Known rows, with every step that occurs:
z-h: [  8 -19  -4 -10  -1  39   7  -1  26   0 -14 -58  -4  26   4  16 -15  23
   8  -4  -2  -9 -12   4   6]
z-d-k: [ 16  -2  -4   6  -5  42   5  15  -5  -2  -3  70  22 -10   0   9   3  20
   4   6   4   3  -9  -1   4]
m-b-c: [-50  26  11 -11 -21 -13  -2 -13  -4   7  -4  -6 -16  16   5  -8   1  14
  -6   4  -3  -4   1  -1   1]
a-b: [-55  23  -8  -4   1  15   2   4  -7   4   3  -2  57  22  -2  21 -16  20
  34  -2   1   2 -15   8  -3]
z-d-k-c: [ 36  -8   1   7   9  18   1  16   3   2   2  56  21  -9  -3  -6   7  12
 -11   4   3   2  -5  -7   4]
m-c-d-k-z-h: [ 20 -53   2  12  14   6   3   6  11   7   2  17   0  -8   1 111   9  13
   4   4 -23   3  10  -3   9]
m-z-d: [ 18  -7   1  -6   8  32  -5  -2   0   0  -7  55  20  24   4 -16  14  16
  -2   9   2   6 -11   5  -7]
z-d-k-m-b: [ -4 -14  -2  11 -16  37   0  20  -2 -13  -9  66  13 -20  -3 -18  13 -15
  -6   3  -1   1 -13  -3   8]
d-k-m-z-h: [ 27 -39  -1  12   3  25   9  23   7 -15  14 -36  44 -34  -2 -36   4 -14
  -4  -3  -6   4 -15  -5   4]
d-k: [ 13  -9   0   5  -6  26  11  17 -11   1  25   0  33 -25  -2   4  -9  24
   2   2   0   5  -8  -2   1]
m-b-c-z-d: [-47  15   6 -10 -20  -4  -5 -13   0   7 -18   8 -63  16   4 -22   9  13
  -6   3   4  -8  12   0   3]
a-b-c-k-m: [-49  45  -9   2   2 -30   1 -11  -8  -3  -2 -14  73   4  -6 -13 -12 -18
  33  -8  22   1  -2  11 -13]
k-c: [ 40  -1   7  -7  22 -18  -4   0   7  11  14 -28  -1  22  -3 -11  -8   5
 -21  -1  -2  -1  -4  -6  -2]
b-c-d: [ 14  40  -2  -2   0 -31  -6 -21  -8  10  -5  13 -11  14   6  43 -12   8
   5   5 -24   3  12   1   5]
z-d-k-m-b-c: [ -7   8   0  10 -14  11  -1  13  -4 -11 -12  60  12 -22  -1 -19  13 -16
  -5   3  -2   2  -8  -7   8]
a-b-c: [-58  59  -4  -5   3 -25   1  -8  -9   6  -1  -9  56  18   0  19 -17  18
  36  -2  -1   5  -8   5  -3]
a-b-c-z-h: [-57  32  -8  -5   5 -14   3  -8   7   5 -14 -59   9  17   1   4 -15  22
  39  -7   3  -4   4   6   2]
d-k-z: [ 13  -7   3   6  -1  21   9  19  -7  -1  27  20  27 -24  -4   1  -5  26
   2   1  -1   6 -10  -6  -2]
d-k-c-z: [ 39 -29   5   6  14  -2   6  18   0   8  29 -41 -14 -27  -5 -30  -1  14
 -16  -3   3  -1   9  -9   1]
b-c-k-z-d: [ 10  42   0  -6   2 -24  -3 -23  -2   2  -8  41  14  10  -1 -14  -3   3
   4  -1  32   0   9   7 -18]
d-k-m-c-z-h: [ 23 -50  -3  12   8  11  10  23  10 -12   8 -52  -9 -37  -3  18   5 -19
  -4  -6  -3  -1  -1  -6   9]
k-c-d: [ 50 -16   3   2  20 -18  -9  -4   5  15   9   0 -11  20  -2  23  -5  -2
 -18   1 -23  -1   8  -4   4]
m-c-z: [  7 -27   1 -10  18  -3  -1  -5   2   8   2 -27 -58  15   3  66   4  11
  -4   0   4  -2  10   3  -1]
m-b-c-k-z-h: [-45  -1   9  -8 -20  -5   1 -17  12   6 -10 -19  -5  13   0 -27   5  10
  -2  -3  22 -11   9   5  -9]
m-z: [ 14  -9   4  -9   9  18  -1  -5  -3   3  13  -2  24  19   3 -19   3  19
  -4   5  -1   6 -11   5 -10]

Rows:
[ 19 -39  -6  -3  15  -3  -2   4  19 -13 -13 -63 -50   4   0  30   3 -38
  -7  -7  -4  -5  -3  -1   7]
k-m-c-z-h
[ 10  31  -3  -2   1 -14   1  -7  -5   3  -8   5 -44  -9   3 -12  -1  17
   4   1   6   0  15  -2   2]
b-c-z-d-k
[ 25 -23  -2  15  -4  19   0  10  -9   5  16  50   8 -18  -1  44  -3  16
   3   5 -27   6   5  -2   5]
c-d-k-z
[-39   5  10   6 -22 -13  -3  -6  -7   9   3  31 -13  -8   1  11   8  13
  -4   6 -20   0  11  -5   6]
m-b-c-d-k-z
[-57  46  -7  -6   5 -24   0  -9  -7   7  -3 -32  11  14   0   3 -15  18
  35  -5   4   1   3   6  -3]
a-b-c-z
[-41  13   8  -3 -22 -14  -6 -16  -6  11  -8  17 -25  15   6  18   3   9
  -4   6 -19  -3  11   0   6]
m-b-c-d
[ 27 -24  -5   6  13 -14  -9   1   0  -9  -5   9 -11   3   1  70   3 -46
  -7   0 -26   5  -3  -1   7]
k-m-c-d
[-23  10   0  -2 -14 -12  -9  -2   2 -13 -22   0 -52   2   1 -41   9 -40
 -12  -2  -3  -5  -1  -3   7]
k-m-b-c-z-d
[  8  39   0  -9  -1 -27   2 -24  -7   6   3 -12  21   7   0 -12 -11   4
   3  -2  30  -1  11  10 -17]
b-c-k
[ 21 -25   0  12   6   0   6  23  -5 -11  20  -6  29 -36  -3  29   3 -23
  -5   0  -6   8  -9  -7   5]
d-k-m-c
[-25  -6   0  -4 -14 -10  -4  -3  15 -12 -19 -64 -53   3   1 -41   2 -34
  -9  -7  -6  -9  -1  -3   9]
k-m-b-c-z-h
[ 44 -14   1  -6  23  -6  -8   1  13   9  -4 -10 -60  21  -3 -28   3   3
 -21  -1   7  -7  10  -4   0]
k-c-z-d
[ 25  -9  -2  -2  10   4  -5   5  -1 -15   6 -14  19   4   0 -39   3 -34
  -9  -1  -9   6 -19   0  -4]
k-m-z
[-26   8   1  -4 -13 -19  -7  -4  -1 -10  -9 -36 -50  -1   0 -43   3 -38
 -13  -4  -6  -5  -1  -4   5]
k-m-b-c-z
[ 20  13  -2  -3   6 -27   1 -20  10  -7  -8 -46  29   0   0 -44  -1 -26
   0  -6  25  -3   6   8 -15]
b-c-k-m-z-h
[ 21 -18   2   4   6  37   2  10  -3  -1   5  59  41  -4   2 -23  17  21
  -3   9   3   8  -8   1  -5]
m-z-d-k
[-46  13   9  -9 -22 -11   0 -19  -5   8  -2  -4   2  10   1 -26   4   5
  -6   1  24  -7  11   8 -12]
m-b-c-k
[ 18  28   0   7  -2 -26   1  -8 -13   8   7  16   9 -15   4  37  -9  12
   6   5 -23   6  14  -3   7]
b-c-d-k
[ 15 -19  -8   1  -3  39   3  11  -3   0  -4  21 -52 -10   0 -14   3  18
   1   1  10  -4   8   2   3]
c-z-d-k
[ 19 -12  -2  -2  14 -14  -4   5   3 -12  -1 -12  -3   5  -1  44   1 -41
  -9  -2  -8   4 -14  -2   2]
k-m-c
[-14 -11   2  10 -15  -5   5  16  -8 -10  12 -29 -15 -42  -3 -44   5 -22
 -10  -3  -3   0   2  -8   7]
d-k-m-b-c-z
[ 16  -6  -5  -3  -1  28  -1  -9   1  -1  -5  63  19  14  -7 -16   1   2
   1  -1  42  -3   1  13 -23]
c-k-z-d
